Each row was made from one walk, in order. Every step used is in the known rows, and no mark comes twice. Write each row's walk.
In the rows, zero is written as 128.
Known rows
potuz/gega/luza/mevi/duraz: [135  95 159  97 131 145 143 116 105 129 147 154  88 175 134 146 150 182
 160  38 170 146 148 138 118 114 126 110 144]
vabud/duraz/gorobu/potuz/gega/luza: [139  84 159  67 134 120 118 142 129 174 188 148  90 167 144 135 180 177
 120  71 174 170 142 157 157 101 117  85 135]
potuz/gega/luza: [136  99 132  85 117 129 131 129 118 155 167 155 108 176 125 142 145 156
 148  63 163 136 146 124 137 122 128 112 141]
gorobu/potuz/mevi: [146 115 129  77 102 127 111 136 161 162 187 149 101 163 131 142 127 160
 125  67 166 168 145 144 155 119 107 112 142]
potuz/gega/luza/mevi: [149  92 147  98 121 128 138 130 115 142 159 146 100 174 126 133 152 165
 155  45 170 150 145 123 121 113 116 111 137]
gega/luza: [139 113 136  96 117 133 137 137 125 144 156 163  87 181 127 155 135 142
 140  78 163 133 158 138 150 125 139 112 155]
zodu/potuz/mevi/luza: [140 119 124  93  81 132 127 130 162 172 180 135  93 183 103 155 121 173
 132  55 178 165 153 149 150 128 123 118 138]
luza/mevi: [141 117 139 102 123 135 132 125 130 140 155 157  93 161 135 140 138 155
 133  83 160 156 150 134 149 117 116 112 156]
zodu/potuz: [133 119 136  86 111 134 120 131 152 165 181 152  90 166 127 145 139 155
 129  85 155 153 147 151 173 108 124 106 161]
luza/mevi/duraz/gorobu/potuz/zodu: [152  91 177 105 134 129 113 155 112 149 192 138  47 167 155 140 152 187
 135  67 179 179 124 166 149  79 115  96 171]
gega/potuz: [130 122 114  91 125 130 134 119 137 139 168 160 100 157 145 160 148 155
 137  79 148 131 140 141 158 131 115  98 149]
duraz/gorobu/potuz/gega/luza/mevi: [161  74 163  98 129 129 125 155 115 154 193 127  82 169 143 120 172 178
 145  39 179 179 133 138 132  93  99  95 141]
mevi/duraz: [118 124 136  89 132 150 131 109 123 142 150 175  88 163 139 162 129 159
 131  91 154 141 154 149 156 126 138 111 164]
vabud/duraz/zodu/potuz/gega: [132 102 129  53 138 110 116 123 144 185 193 148 106 160 134 140 178 179
 120  72 159 174 144 165 182  87 128  86 147]
luza/mevi/duraz/zodu/potuz/gorobu: [141 102 157 105 151 138 133 150 111 145 185 136  51 172 138 155 164 192
 133  34 161 177 153 182 173  66 114  86 178]
gorobu/potuz/mevi/duraz/tusiz: [124 121 154  80 112 150 122 108 160 152 165 166 100 166 139 165 130 165
 138  75 171 156 155 168 143 120 125  97 157]
zodu/potuz/gega/luza: [138  95 141  82 109 130 127 138 135 167 187 142  95 180 119 138 152 165
 151  47 166 147 144 140 148 104 125 103 144]
luza/mevi/duraz/vabud: [130 109 148  91 133 155 122 107 128 148 147 159  92 166 144 139 143 175
 133  91 161 143 140 145 155 125 136 123 158]
gega/luza/mevi/potuz/zodu: [177 101 171 100 128 110 129 146 126 132 169 134  65 181 132 161 131 169
 154  48 177 132 145 144 128  99 127 108 148]
gorobu/potuz/gega/luza/mevi/duraz: [145  84 169  90 132 140 137 134 121 135 166 142  74 173 142 133 160 185
 165  20 171 157 135 148 121 101 120 101 139]
vabud/duraz/zodu: [131 120 122  66 144 111 127 122 132 163 162 171  97 162 140 158 161 154
 113 107 157 160 159 163 185 107 142  95 156]
gorobu/potuz/gega/luza: [144  87 140  79 118 127 125 146 135 160 185 143  94 174 134 129 154 161
 151  46 166 150 134 135 142 108 122 107 137]
vabud/duraz/tusiz: [109 131 145  73 127 131 126  97 153 160 136 185 113 164 138 169 147 139
 117 130 159 141 162 164 167 121 142  92 155]
duraz/zodu/potuz/gega/luza/mevi: [163  84 146  87 127 115 138 150 121 157 192 126  85 179 127 129 177 182
 161  24 176 171 143 148 149  82 121  91 150]
gorobu/potuz: [139 111 134  82 122 131 120 140 150 160 182 154  88 164 142 137 141 150
 129  83 157 155 139 146 168 112 123 108 155]
gorobu/potuz/gega: [137  97 130  74 122 128 114 132 145 170 193 144 107 159 140 121 152 160
 136  64 157 158 126 136 153 111 114 108 139]
vabud/duraz/mevi: [132 130 143  58 134 127 134 112 150 160 157 185 117 150 122 154 153 166
 103 117 144 154 146 140 180 129 126 109 137]
mevi/duraz/gorobu/potuz: [131 106 155  89 140 148 121 135 123 155 186 157  69 159 156 149 151 174
 123  84 165 169 143 163 168 108 119  97 169]
duraz/zodu/potuz/mevi/luza: [153 113 114  88  97 117 132 142 151 175 197 130  89 185 108 154 137 177
 134  47 182 176 155 158 165 112 133 110 147]

Write each row's walk
[167 110 163  95 137 128 145 130 129 123 155 141  79 170 134 162 139 165
 148  48 169 134 162 143 129 121 120 105 142]  gega/luza/mevi/potuz
[127 112 145  99 121 138 114 149 136 166 191 141  74 173 126 149 142 162
 119  66 153 156 150 162 180  92 109  98 167]  zodu/potuz/gorobu
[139 123 116  98  88 131 131 120 145 161 161 149 103 181 109 158 114 162
 128  70 178 155 156 132 139 144 128 127 135]  potuz/mevi/luza
[139  93 139  57 133 107 130 138 134 175 186 147  93 177 129 146 181 177
 136  56 168 162 151 165 171  87 139  84 143]  vabud/duraz/zodu/potuz/gega/luza
[137  86 156  85 130 151 126 111 114 149 151 146 101 179 137 131 156 185
 154  54 171 136 135 134 129 122 139 118 140]  potuz/gega/luza/mevi/duraz/vabud
[163 104 172 111 147 130 141 146 117 124 164 128  65 177 130 166 144 173
 137  28 167 137 164 155 138 103 103 100 148]  gega/luza/mevi/potuz/gorobu
[170 120 154  74 133 115 122 130 146 154 194 152 102 156 121 159 129 172
 125  86 151 134 131 130 161 116 121 115 144]  duraz/mevi/potuz/zodu
[150 103 142  87 110 112 103 157 146 169 194 146  74 174 140 136 131 151
 137  84 165 155 123 148 164  91 128 109 159]  gorobu/potuz/zodu
[140  89 164  92 144 146 122 129 114 154 190 138  80 153 157 126 168 196
 137  48 172 186 128 150 138  94  98  95 150]  luza/mevi/duraz/gorobu/potuz/gega
[157  83 155  90 120 126 131 148 133 146 179 133  88 174 137 120 162 170
 158  30 173 162 133 134 127 100 112 105 133]  gorobu/potuz/gega/luza/mevi
[141 112 120  95 114 108 118 136 132 148 180 149  87 167 143 161 138 159
 142  81 155 130 123 141 155 109 123  99 156]  gega/potuz/zodu
[138 122 131  81  93 132 112 128 160 169 188 148 104 169 117 149 124 168
 123  69 165 166 153 148 161 116 111 107 149]  zodu/potuz/mevi
[156 107 147  84 142 128 128 109 136 145 173 134 111 149 141 140 144 177
 139  49 160 148 143 129 128 118  99 108 130]  luza/mevi/potuz/gega
[127 118 174 110 130 153 154 110 117 120 125 172  80 183 136 172 145 158
 162  70 174 135 165 162 125 112 144  97 165]  gega/luza/mevi/duraz/tusiz
[157 117 143  59 144 132 130 107 146 157 191 152 136 140 122 145 147 182
 125  68 145 139 134 115 151 135 103 115 125]  duraz/mevi/potuz/gega
[139 119 109  80 131 125 136 116 127 136 176 157  98 155 144 178 148 186
 139  47 161 153 151 160 153 125 121  89 153]  gega/potuz/mevi/duraz/zodu
[143 101 170 101 143 149 126 137 118 142 177 148  61 158 158 140 158 184
 130  68 171 182 141 161 154  98 108  91 164]  luza/mevi/duraz/gorobu/potuz
[151  90 131  76 125 115 132 149 126 170 198 136  93 180 124 136 169 170
 152  41 167 157 147 148 160  88 133  94 151]  duraz/zodu/potuz/gega/luza
[145 126 164  62 162 126 131 121 147 153 173 160 100 147 123 172 153 186
  91  81 141 144 154 155 181 117 104  98 134]  vabud/duraz/mevi/potuz/gorobu
[151  99 161  97 137 133 150 145 115 135 170 144  54 182 135 156 165 185
 160  33 173 164 160 172 156  83 139  91 169]  gega/luza/mevi/duraz/zodu/potuz
[141  96 146  83 144 133 132 123 120 153 188 136  86 162 140 136 172 197
 151  34 167 178 140 159 153  83 122  92 158]  luza/mevi/duraz/zodu/potuz/gega
[151 107 151 107 118 131 144 137 120 132 148 154  81 179 129 147 143 152
 150  62 167 146 157 136 137 115 126 111 153]  gega/luza/mevi
[143 112 133  72 139 130 121 105 140 159 182 143 119 151 138 149 139 170
 130  67 155 135 144 128 142 130 111 110 134]  mevi/potuz/gega
[139 120 105 100  92 124 142 117 151 147 164 142 105 173 120 172 129 173
 138  50 171 145 142 138 134 149 117 112 128]  gega/potuz/mevi/luza
[150 108 137  86 110 131 107 144 145 171 204 143  96 160 138 140 139 170
 110  77 174 185 147 147 161 116  98 101 149]  duraz/gorobu/potuz/mevi
[133 108 152  70 138 124 113 137 142 173 183 158  81 157 152 144 166 165
  99 109 164 178 144 168 182 104 115  87 152]  vabud/duraz/gorobu/potuz
[126 125 120  87 116 139 132 102 139 133 161 162 101 155 140 177 129 183
 137  54 158 141 149 150 139 140 113 101 145]  gega/potuz/mevi/duraz
[130 119 151 103 133 148 138 112 120 128 141 165  79 161 141 154 135 170
 141  75 160 154 152 148 142 118 125 112 160]  luza/mevi/duraz
[131 115 136  80 138 136 131 129 128 156 184 158  73 168 140 159 155 176
 137  68 157 159 154 173 181  94 140  92 177]  mevi/duraz/zodu/potuz
[151 102 146  76 135 127 133 120 130 148 175 140 107 167 131 155 142 168
 144  48 163 124 152 130 130 129 120 108 132]  mevi/potuz/gega/luza
[159 131 145  68 143 134 138 115 152 146 180 161 116 144 124 159 138 171
 119  87 143 135 146 129 165 137 112 115 139]  duraz/mevi/potuz
